Every row comes from one small tree of marks. The marks that hang from a mark follow it in brackets, in alphabetical order. Every link used is in the known rows. Which tree was each row made from?
Known rows
rubo(zive): -0.712 -1.032 0.089 1.984 -2.460 -1.313 -3.172 0.854 -3.097 2.062 -0.292 -1.406 1.160 4.098 0.264 1.681
pufud(dafif zive(lizif rubo)): -0.101 -1.942 -2.133 2.541 2.109 2.026 -6.835 0.372 -3.910 2.550 1.219 -0.940 -0.681 4.746 1.708 0.972
lizif(rubo zive(pufud(dafif(rifup)))): -0.711 -0.187 -3.177 2.561 0.567 1.385 -2.929 0.569 -3.636 2.748 -0.743 -0.602 0.163 2.643 1.271 1.056
pufud(dafif zive(rubo(lizif))): -0.866 -1.465 -1.141 2.121 -0.636 1.303 -4.231 0.927 -4.032 2.214 0.846 -0.812 0.013 4.152 1.630 1.021
zive(pufud): -0.443 -1.392 -0.673 2.146 -0.565 0.024 -2.761 0.617 -2.526 2.878 -1.224 -1.121 0.664 4.428 1.165 1.784
pufud(dafif(rifup) zive(rubo(lizif))): -0.965 -1.244 -1.569 2.313 -0.572 1.830 -5.087 1.081 -4.304 2.241 1.237 0.068 -0.440 3.777 2.298 1.528
rifup(lizif): -1.463 -0.870 0.565 2.079 -1.206 -0.824 -1.999 0.964 -2.542 1.979 -0.453 -0.937 -0.152 4.444 1.507 2.657
lizif(zive(pufud(dafif) rubo)): -0.261 -1.435 -3.041 2.638 0.658 1.595 -3.646 -0.816 -3.746 2.850 -1.002 -1.180 -0.367 3.707 0.772 0.800
rifup(dafif lizif(zive(rubo))): -1.800 -0.474 -0.939 2.678 0.302 0.927 -2.139 -0.194 -3.490 2.287 0.604 -0.950 -0.603 3.799 0.896 2.034
rubo(lizif zive): -1.580 -1.067 -0.130 1.694 -3.634 -2.027 -2.039 1.104 -3.287 1.934 0.048 -1.390 1.964 3.576 0.541 1.480
lizif(rubo zive(pufud(dafif))): -0.616 -0.403 -2.745 2.366 0.555 0.815 -2.075 0.477 -3.360 2.701 -1.228 -1.535 0.597 2.993 0.676 0.559
lizif(rubo zive): -1.583 -1.056 -1.494 1.895 -0.373 -0.715 -1.773 1.072 -2.534 2.533 -0.712 -1.597 1.542 3.704 0.661 0.985
dafif(rifup(lizif(zive))): -1.435 -0.381 -1.337 2.345 -0.600 -0.496 -2.138 0.166 -2.999 1.818 -0.535 -0.372 -0.268 3.642 1.845 2.806
dafif(rifup(lizif)): -1.567 -0.643 0.192 2.227 -1.149 -0.376 -2.795 1.057 -2.812 2.075 -0.008 0.012 -0.544 4.142 2.135 3.239
zive(lizif(rubo) pufud(dafif(rifup))): -0.939 -0.905 -2.989 2.422 1.695 1.570 -5.001 1.070 -3.440 3.168 0.564 -0.108 -0.021 3.100 1.826 1.220
pufud(dafif): -0.207 -1.305 0.277 2.386 -1.339 0.436 -4.276 0.716 -2.837 2.231 -0.051 -1.172 -0.568 4.267 1.601 1.608
dafif(rifup(lizif(rubo zive(pufud)))): -1.928 0.179 -2.889 2.118 0.772 0.079 -0.592 0.813 -3.338 2.545 -1.224 -0.297 0.521 2.782 1.149 2.122
dafif(rifup): -0.927 -1.455 -0.018 2.209 -1.347 0.003 -4.226 1.129 -2.517 2.534 0.024 -0.253 0.162 4.349 2.013 2.422

Which tree is each row?
0.131 -0.818 -2.437 2.543 0.075 0.296 -4.981 -0.135 -3.966 2.488 0.007 -1.283 0.265 3.443 0.558 1.090 -> rubo(zive(lizif pufud(dafif)))
-0.441 -2.033 -2.829 2.484 1.806 1.902 -5.697 -0.325 -3.542 3.299 0.293 -0.823 -0.631 4.221 1.410 0.964 -> zive(lizif pufud(dafif) rubo)
-1.211 0.727 -1.402 2.071 -0.802 -0.125 -1.191 1.160 -4.287 2.104 -0.770 -1.008 0.281 2.571 -0.041 1.522 -> rifup(lizif(rubo(zive(pufud(dafif)))))
-1.535 -0.203 -2.045 2.813 1.230 1.491 -1.533 -0.569 -3.779 2.747 -0.276 -0.885 -0.405 3.522 0.619 1.956 -> rifup(dafif lizif(zive(pufud rubo)))
-2.293 0.833 0.545 2.294 -1.439 -0.543 -0.988 1.836 -3.756 2.047 0.937 -1.041 0.652 2.834 -0.143 2.070 -> rifup(dafif lizif(rubo(zive)))
-0.623 -0.685 -2.630 2.377 -1.010 0.229 -1.755 -0.319 -3.438 2.296 -0.956 -1.489 0.637 3.004 1.329 0.893 -> rubo(lizif(zive(pufud(dafif))))
-2.378 0.301 0.809 2.275 -0.418 0.314 -1.166 1.889 -2.960 2.370 0.926 -0.804 0.059 3.515 1.006 2.179 -> rifup(dafif lizif(rubo))
-1.946 1.140 -0.552 2.348 -0.576 0.065 -0.412 1.519 -4.033 2.423 0.112 -0.981 0.839 2.557 -0.366 1.953 -> rifup(dafif lizif(rubo(zive(pufud))))
-0.633 -2.242 -2.046 2.222 2.134 1.080 -5.854 0.617 -3.351 2.806 0.885 -1.010 0.404 5.182 1.482 1.207 -> pufud(zive(lizif rubo))
-1.522 0.147 -0.172 2.727 -0.419 0.119 -1.469 0.081 -3.054 1.873 0.294 -1.334 -0.403 3.648 1.106 2.289 -> rifup(dafif lizif(zive))
-0.353 -1.228 -3.500 2.767 0.799 2.200 -4.487 -0.668 -3.964 2.951 -0.632 -0.264 -0.739 3.380 1.450 1.306 -> lizif(zive(pufud(dafif(rifup)) rubo))
-1.167 -1.630 -1.826 2.079 -0.898 1.156 -3.191 0.205 -3.707 2.928 -0.110 -0.793 0.111 3.620 1.376 1.007 -> zive(pufud(dafif) rubo(lizif))
-0.745 -0.167 -1.774 2.301 -2.665 0.061 -3.255 0.581 -4.332 2.204 -0.063 -0.347 0.583 2.442 1.097 1.722 -> rubo(lizif zive(pufud(dafif(rifup))))
-1.701 0.530 -0.716 2.229 -1.696 -0.194 -2.688 1.685 -4.229 1.737 0.503 -0.095 -0.315 2.487 0.809 2.216 -> pufud(dafif(rifup(lizif(rubo(zive)))))
-1.929 0.511 -1.697 1.928 -0.794 -0.597 -1.085 1.535 -3.967 2.432 -0.728 -0.131 0.928 2.538 0.391 2.358 -> dafif(rifup(lizif(rubo(zive(pufud)))))
-1.049 -0.450 -2.019 2.297 0.312 -0.425 -0.690 -0.311 -3.033 2.263 -1.702 -1.261 0.277 3.725 0.951 2.138 -> rifup(lizif(zive(pufud)))
-0.819 -0.145 -1.439 2.709 -0.597 0.433 -3.129 -0.033 -3.563 1.586 -0.160 -0.356 -1.338 3.194 1.977 2.503 -> pufud(dafif(rifup(lizif(zive))))
-1.239 -0.475 -1.416 1.798 -1.065 -0.764 -1.645 1.498 -3.484 2.827 -0.962 -1.395 1.951 3.132 -0.330 1.085 -> lizif(rubo(zive(pufud)))
-2.432 -0.321 -0.256 1.928 -0.669 -0.329 -1.834 1.990 -2.869 2.340 0.128 0.064 0.093 3.499 1.683 2.648 -> dafif(rifup(lizif(rubo)))
-1.713 0.306 -1.850 2.430 -0.087 0.447 -2.173 0.878 -3.606 1.843 0.000 -0.347 -0.631 2.632 1.601 1.945 -> pufud(dafif(rifup(lizif(rubo zive))))
-1.514 -0.759 -3.169 2.411 0.959 0.945 -2.142 -0.444 -3.732 2.707 -0.986 0.034 -0.342 3.509 1.327 2.365 -> dafif(rifup(lizif(zive(pufud rubo))))
-0.625 -0.421 -1.390 2.104 -2.626 -0.461 -2.312 0.473 -4.052 2.148 -0.483 -1.307 0.970 2.855 0.498 1.175 -> rubo(lizif zive(pufud(dafif)))
0.136 -1.041 -1.921 2.821 1.506 1.776 -7.003 0.832 -3.726 2.130 1.329 -0.336 -0.889 4.151 2.541 1.776 -> pufud(dafif(rifup) zive(lizif))
0.201 -0.482 -1.163 2.412 -1.456 0.210 -3.622 0.254 -3.884 2.270 -0.873 -1.311 0.220 3.389 0.295 1.294 -> rubo(zive(pufud(dafif)))
